Known rows, with every way that one mark hangs from another:
k129[k36[k752[k947]] k928]: [ 0.45 -0.10 -1.08  0.70 -0.65  0.78 -1.28  1.13 -0.04  0.18 -2.85  1.70
 -1.63 -0.34  1.39 -0.09  1.27  0.70  0.75  0.78  1.20  0.40  2.42  0.85
 -1.86 -1.94  1.41]
k417[k36[k928] k78]: [ 2.21  2.02  2.73 -1.57 -1.70 -1.27  1.92  1.14  1.91  2.49  0.03 -1.91
  0.14 -2.01  0.88 -2.99  0.02  0.93 -1.53 -0.35  1.28 -1.12 -1.99 -1.23
  5.36  2.22  0.76]
k752[k36 k129[k928[k112]]]: [-1.96  2.04 -0.33  1.48 -2.05  0.74 -1.42 -0.31 -1.53 -0.89 -0.49  3.40
 -0.79 -2.67  1.75 -5.62  1.47 -1.20  1.51  0.33 -0.15  0.70  1.79  1.57
 -4.32 -0.88  0.24]
k129[k36[k752[k947]] k928[k112]]: [-0.54  1.99  0.06  0.89 -1.18  0.89 -1.66  0.23  0.02  1.11 -3.38  1.36
 -1.25 -2.18  0.20 -1.37  0.89  0.87  1.45  0.44  1.58 -0.55  1.16  2.68
 -2.80 -1.75 -0.12]
k78[k947]: [-1.72 -1.97  0.94  0.39  1.03  0.45  2.76 -0.02 -0.75  2.15  2.85  0.20
 -3.58  0.55 -1.29 -1.94 -2.71  0.31 -4.44 -3.08 -2.55 -0.59  0.71  1.39
  2.54 -1.41 -3.13]
k417[k36[k752[k947[k482]] k928] k78]: [ 3.27  0.23  3.07 -2.32  0.26 -1.08  2.48  1.04  2.58  1.38 -0.65 -2.47
  1.54 -0.60 -0.91  0.84  0.91  0.95  1.66  1.09  2.12 -1.81 -1.17 -1.82
  3.88  2.48  1.85]
k417[k78]: [ 0.51  0.70  1.98 -1.29 -0.37 -1.80  1.83 -0.54  0.49  1.17  1.68 -0.48
 -1.65 -0.16 -2.32 -1.44 -2.06  0.96 -3.54 -3.18 -0.75 -0.60 -1.91 -1.07
  5.93  1.77 -0.71]
k36[k752[k129 k947[k482]] k928[k112]]: [-0.83  0.36  2.61 -0.55  1.69  0.16  0.76  1.76 -0.20 -0.22 -2.14  0.36
  1.48 -2.00 -2.17  0.29  0.91 -0.82  3.85  2.00  0.82 -2.15 -0.45  0.15
 -3.99  1.17 -1.08]
k928[k112 k129 k752[k36 k947[k482]]]: [-0.29 -0.13 -0.82  0.36  0.48  0.04 -0.99 -3.72 -0.27 -1.56  1.54 -0.44
  2.34  1.14 -1.45  2.78 -0.61 -0.86  2.20 -0.67 -0.93  0.89 -1.33 -0.10
 -0.59  0.55 -0.75]
k417[k36[k752[k129 k947[k482]] k928] k78]: [ 3.45  0.12  2.39 -1.80  0.19 -1.25  2.45  1.45  1.86  0.31 -0.55 -1.21
  2.22 -0.70 -0.43  0.64  2.22  0.22  2.94  1.55  2.22 -1.66  0.10 -2.47
  2.27  2.31  2.82]
k928[k36 k112 k129 k752[k947[k482]]]: [-0.51 -0.23 -1.88  0.54  0.42 -0.67 -1.07 -3.87 -1.17 -1.87  1.32 -1.82
  2.60  2.76 -2.02  5.37 -1.17 -0.17  0.50 -0.36 -1.33  1.75 -3.28 -0.75
  0.05 -0.03 -1.24]
k928[k36 k129 k752[k947]]: [ 1.99 -2.36 -3.49  1.47 -0.05 -1.13 -1.33 -1.28 -1.61 -2.55  2.06 -0.45
  1.47  4.80  0.82  5.42 -0.23 -0.71 -1.16 -0.02 -1.27  2.80 -0.84 -3.37
  1.58 -0.56  1.16]
k752[k129[k928[k36]] k947[k482]]: [-2.08 -0.53 -0.51 -1.57  1.72 -0.79  0.27 -2.49  1.45 -1.58  0.16  0.93
 -0.11  1.65 -1.87  2.77  0.76 -1.73  1.94  1.19 -1.35  0.93 -0.95 -0.81
 -2.44  0.52  0.36]
k482[k947]: [-0.77 -0.88  1.20 -3.58  2.40  0.02  1.44  0.37  0.98  2.45  3.87 -2.28
 -2.04 -0.30 -1.28  0.85 -2.44 -0.94 -3.17 -0.12 -1.57 -1.27 -0.02  0.74
  2.01  0.65 -2.65]
k129[k36 k928[k112 k752[k947[k482]]]]: [-1.90  2.10 -1.56 -0.28 -0.60  0.67 -1.27 -2.00  0.72  0.25 -2.75 -0.17
 -0.38 -1.12 -0.62  1.12 -0.18  1.08  1.40 -0.34  0.41  0.13  0.04  2.44
 -1.77 -1.64 -0.15]
k928[k36[k752]]: [-0.08 -1.88 -0.44  1.24  0.09  0.32 -0.23  1.33 -2.50 -0.83  1.28 -0.19
 -0.60  2.01  0.34 -0.23 -1.17  1.18 -3.30  0.18 -0.65  1.04 -0.52 -0.24
  1.10 -0.55 -0.60]
k928[k36 k112 k129]: [-1.34  1.30 -0.08  1.80 -1.71 -0.33 -1.58 -2.54 -2.72  0.05  1.37 -0.16
  0.49 -0.03 -0.18 -1.08 -1.43 -0.14 -2.70 -1.10 -1.50  1.88 -3.77  0.57
  0.14 -0.37 -3.06]
k129[k36[k928[k112]] k752[k947]]: [ 0.33  0.95 -0.90  1.52 -1.08  0.16 -0.39  0.63  0.03  0.74 -2.52  0.89
 -0.35 -0.84  0.87  1.33  0.88 -0.28  0.57 -0.47  1.79 -0.51  0.59  0.88
 -2.39 -1.21  0.74]
k928[k112 k752[k129[k36] k947[k482]]]: [-1.47  0.70 -0.79 -0.20  1.36 -0.21  0.31 -2.21  0.55 -0.98  1.18  0.04
  1.60  0.47 -2.54  2.59 -0.38 -0.25  1.70 -1.00 -0.33 -0.72 -0.25  0.96
 -0.86  0.66 -0.19]
k36[k752]: [-0.05 -1.76  1.50 -0.32  1.65  0.69  0.21  2.46 -0.41  0.45  1.19 -0.13
 -0.91  0.27 -0.46 -1.77 -1.39  1.01 -2.40 -0.40 -0.47 -1.00  0.67  0.38
  1.95  0.79 -1.31]
k752[k129]: [-1.40 -0.50  0.75 -0.29  1.04 -0.36  0.48  0.69 -0.09 -0.18  2.66  1.61
 -0.84 -0.10 -0.10 -2.67 -0.55 -1.05 -2.07 -1.01 -1.60 -0.11  0.31 -0.46
  0.81  1.42 -0.97]
k129[k928]: [-2.17  1.18  0.81 -1.39 -0.03  0.42 -0.95  0.46  1.23  1.41 -1.05  0.08
 -2.56 -1.64  0.32 -3.30 -1.23  0.34 -2.12 -0.44 -1.11 -0.09 -0.46  1.34
  0.70  0.00 -1.84]
k928[k112 k129[k36]]: [-1.15  1.72  0.36  1.61 -1.67  0.20 -1.37 -2.24 -1.74  1.01  0.65  0.90
  0.04 -1.69  0.32 -2.12 -0.89 -0.03 -1.90 -1.99 -0.79  1.01 -1.95  1.48
  0.12 -0.41 -2.67]

Rows:
[ 0.39  0.70  1.81  1.25 -0.89  0.80 -1.16  3.11 -2.72  0.51 -2.83  0.09
  1.00 -3.07  0.88 -2.61  0.22  0.30  0.97  1.17  0.69 -0.79 -0.43  0.07
 -2.44 -0.33 -2.19] -> k36[k752 k928[k112 k129]]
[ 0.67 -0.86  1.60 -2.21  2.22  0.61  0.40  0.59  3.44  0.58  1.11 -0.96
  1.31  0.08  0.47 -0.30  1.50 -0.37  2.03  2.25  0.74 -1.18  0.99  0.30
  0.47  1.93  1.15] -> k417[k36[k752[k129[k928] k947[k482]]]]
[ 0.99 -2.41 -2.86  0.07  1.15 -0.27 -0.41 -2.45 -0.28 -2.05  1.25 -0.32
  1.71  3.37 -0.15  5.83 -0.17 -0.32  0.49 -0.80 -1.17  2.04  0.06 -2.12
  1.20 -0.40  1.05] -> k928[k129[k36] k752[k947[k482]]]
[-1.38  0.75  0.92  1.57 -0.58  0.50 -0.64  0.15 -2.39  0.37  0.64 -0.58
 -0.13 -0.32 -1.10 -1.84 -1.61  1.45 -2.43 -0.30 -0.11 -0.14 -2.14  2.05
 -0.07 -0.30 -2.48] -> k928[k36[k752] k112]
[ 1.38  3.69  3.60 -1.34 -2.18 -1.17  1.63  0.38  1.98  3.23 -0.36 -2.20
  0.48 -3.49 -0.01 -4.04 -0.27  1.13 -1.01 -0.67  1.61 -1.85 -2.95  0.21
  4.58  2.37 -0.43] -> k417[k36[k928[k112]] k78]
[ 0.24  0.02  1.18  0.53 -0.49 -0.46  0.45 -0.05  0.80  0.39  0.28  1.56
 -1.27  0.39  0.66 -0.68  0.18 -1.98  0.51  0.75  0.14  0.26 -0.84 -0.94
 -0.67  1.09  0.34] -> k752[k36[k928] k947]
[-1.60  0.39 -1.33  0.54 -0.86 -0.09 -0.95  0.62 -1.39 -1.14 -0.18  1.98
 -1.06 -0.29  1.36 -2.40  0.76 -0.68 -0.80  0.53 -1.08  1.34  0.78 -0.26
 -2.14 -0.88  0.25] -> k752[k129[k928[k36]]]
[ 2.49 -1.27  1.43 -0.44 -0.43 -0.11  4.20  1.94 -0.99  0.57 -0.52 -1.05
  1.06 -1.27 -0.13 -0.86  1.60  1.32  1.63  0.21  1.14 -1.43  2.21 -1.28
  1.23 -0.87  1.75] -> k417[k36[k752[k129] k928] k78[k947[k482]]]
[ 3.25 -0.68  0.66  0.14 -1.03 -0.19  2.74  1.88 -0.26  1.08  0.49 -0.02
 -0.32 -0.94  0.71 -2.42  1.87  1.27  0.59 -0.67  1.24 -1.31  3.82 -0.64
  2.32 -1.34  2.40] -> k417[k36[k752[k129[k928]]] k78[k947]]
[-0.55 -2.17 -2.06 -0.61  1.86 -0.67  0.58 -1.96  0.18 -1.89  2.23 -1.99
  0.74  4.62 -1.86  5.65 -1.82  0.46 -1.54 -0.14 -1.45  1.36 -1.93 -1.33
  2.20  0.39  0.28] -> k928[k36 k752[k947[k482]]]
[ 0.98  0.75 -1.69  1.57 -0.70 -0.41 -1.61 -2.15 -0.53 -0.36  0.65  0.23
  1.49  0.80 -0.12  2.69 -0.17 -0.35  0.51 -1.43 -0.05  0.75 -0.54 -0.19
  0.37 -0.36 -0.29] -> k928[k112 k129[k36] k752[k947]]
[ 0.88 -1.47 -1.92  0.88  0.51 -0.03 -0.02 -0.41  0.85 -0.02  0.60  1.02
 -1.02  2.05  0.60  2.86  0.29 -0.24 -1.29 -1.56  0.63  0.30  1.68  0.06
  0.49 -0.74  1.70] -> k129[k36 k752[k947]]
[ 1.76 -0.45  0.71 -1.27 -0.66 -0.40  4.11  0.33  0.34  1.47  0.09 -2.93
  0.48 -0.55 -0.42  0.28 -0.37  1.90 -0.40 -1.11  0.34 -1.01  0.27 -0.91
  4.20 -0.59  0.88] -> k417[k36[k928[k752]] k78[k947[k482]]]
[-1.86  1.97  0.14  0.70 -1.41  0.89 -1.90  0.56 -1.53  0.56 -2.49 -0.03
 -1.11 -1.91  0.20 -2.97 -0.48  1.38 -0.78  0.67  0.22  0.10 -0.78  2.49
 -2.14 -1.58 -1.77] -> k129[k928[k36[k752] k112]]
[ 1.45 -1.18  1.30  0.41  1.08 -0.26  0.41  4.12 -0.48 -0.63 -1.56  1.61
  0.40 -0.44  0.42  0.02  1.72 -1.32  2.36  2.19  1.02 -1.29  1.74 -2.02
 -2.65  0.80  0.96] -> k36[k752[k129 k947] k928]
[ 0.88 -1.41 -1.23  0.35  0.80 -0.24 -0.04 -0.33  0.78 -1.05  2.49  0.31
 -0.25  2.73  0.18  1.54 -0.79 -0.56 -0.58 -0.63 -0.48  0.38  0.91 -1.05
  1.97  0.80  1.27] -> k928[k752[k36 k947]]
[ 0.28 -0.34 -1.77  0.20 -0.33  0.54 -1.54 -0.02  1.49 -0.59 -1.71  1.45
 -1.51  0.43  1.62  0.31  1.39 -0.98  1.58  0.34  0.81  0.36  2.76  0.39
 -2.55 -1.30  2.15] -> k129[k752[k36 k947] k928]
[-0.89 -0.35  0.15 -0.20  0.75  0.46  0.38 -1.08  0.89 -0.49 -0.80 -0.07
  0.35  0.01 -0.79  1.64  0.07 -0.89  1.85  0.08  0.49 -0.49 -0.24  0.72
 -2.48  0.24  0.20] -> k129[k752[k36[k928[k112]] k947[k482]]]
[-1.13  0.63  0.25  2.03 -0.67  0.34 -0.67  0.59 -3.13 -0.70  0.79  0.62
  0.55 -0.37 -0.63 -2.04 -0.38  0.66 -1.13  0.12 -0.01  0.01 -0.81  1.38
 -1.76 -0.49 -1.39] -> k928[k36[k752[k129]] k112]
[ 0.18 -1.75  1.49 -0.83  2.21  0.07  1.12  2.67 -0.18 -1.18 -1.60  0.71
  1.10 -0.12 -1.05  1.56  1.26 -1.01  3.14  2.40  0.40 -1.18  0.81 -1.69
 -3.10  0.99  0.39] -> k36[k752[k129 k947[k482]] k928]
[-0.36 -2.00 -1.70 -0.32  1.61  0.22  0.70 -1.89  1.24 -0.55  0.51  0.09
 -0.32  2.34 -0.82  4.41 -0.21  0.03 -0.51 -1.37  0.03  0.42  0.73  0.40
  0.07 -0.56  1.18] -> k129[k36 k752[k947[k482]]]
[-1.14  0.36 -1.24  1.30 -1.61  0.64 -1.15  0.46 -1.60 -1.63 -0.06  3.64
 -1.07 -1.20  2.67 -4.61  1.79 -1.40  0.97  0.67 -0.54  1.40  2.81  0.09
 -3.61 -1.07  1.43] -> k752[k36 k129[k928]]
[ 0.37  1.03  1.76 -0.67  0.21  1.17 -0.66  2.00  1.60  1.42  0.51 -0.49
  0.98 -2.30  1.82 -4.44  1.27  0.47  0.69  1.62  1.19 -1.55  1.32  1.75
  0.04  1.10  0.10] -> k417[k36[k752[k129[k928[k112]]]]]
[-0.70  1.79 -0.65  0.44 -0.88  0.69 -1.89 -0.87  1.54  0.36 -2.26  1.12
 -1.14 -1.45  0.50 -0.96  1.00 -0.81  2.18 -0.04  1.26 -0.55  1.52  2.20
 -3.53 -1.12  0.63] -> k129[k752[k36 k947] k928[k112]]
[ 0.77  0.54  0.94 -1.04 -0.15  0.57  0.25  2.45  1.87  1.76  0.56 -2.29
  0.84 -0.99  2.87 -2.48 -0.26  0.65 -1.51  1.20  0.53 -0.77 -0.55 -0.05
  2.91  1.55  0.08] -> k417[k36[k928[k752]]]
[-1.09 -0.20 -1.42 -1.18  0.59  0.52 -0.83 -1.06  1.29 -1.02 -1.07 -0.13
 -0.67  0.70  0.03  1.04 -0.22  0.01  1.38  0.57 -0.57  0.64  0.91  0.29
 -0.80 -0.50  0.79] -> k129[k928[k752[k36 k947[k482]]]]
[-0.33  1.57  0.09  0.84 -1.31  0.20 -1.27  1.63 -1.89  0.29 -1.89 -0.65
  1.17 -2.29  1.05 -1.44 -0.68  0.11 -0.08  0.00 -0.29 -0.02 -1.36 -0.37
 -0.84 -0.19 -2.02] -> k36[k928[k112 k129 k752]]
[-1.24 -0.39 -2.27 -1.03  0.53 -0.07 -0.91 -1.16  0.53 -1.28 -1.18 -1.20
 -0.42  2.01 -0.43  3.04 -0.69  0.62  0.00  0.79 -0.90  1.33 -0.66 -0.23
 -0.29 -0.97  0.44] -> k129[k928[k36 k752[k947[k482]]]]
[-0.09  0.20 -1.57 -0.22 -0.33  0.30 -1.37  0.19  1.10 -0.60 -1.01  0.64
 -1.22  0.47  1.18 -0.15  0.17 -0.21  0.73  0.40 -0.09  0.56  1.66  0.00
 -0.49 -0.68  1.25] -> k129[k928[k752[k36 k947]]]
[ 1.50 -2.35 -2.78  1.64 -0.19 -0.77 -1.32 -1.39 -1.49 -1.86  1.43  0.24
  0.67  3.77  1.15  4.26  0.29 -1.13 -1.52 -0.38 -0.89  2.62 -0.64 -2.47
  0.09 -0.88  0.75] -> k928[k36 k129[k752[k947]]]
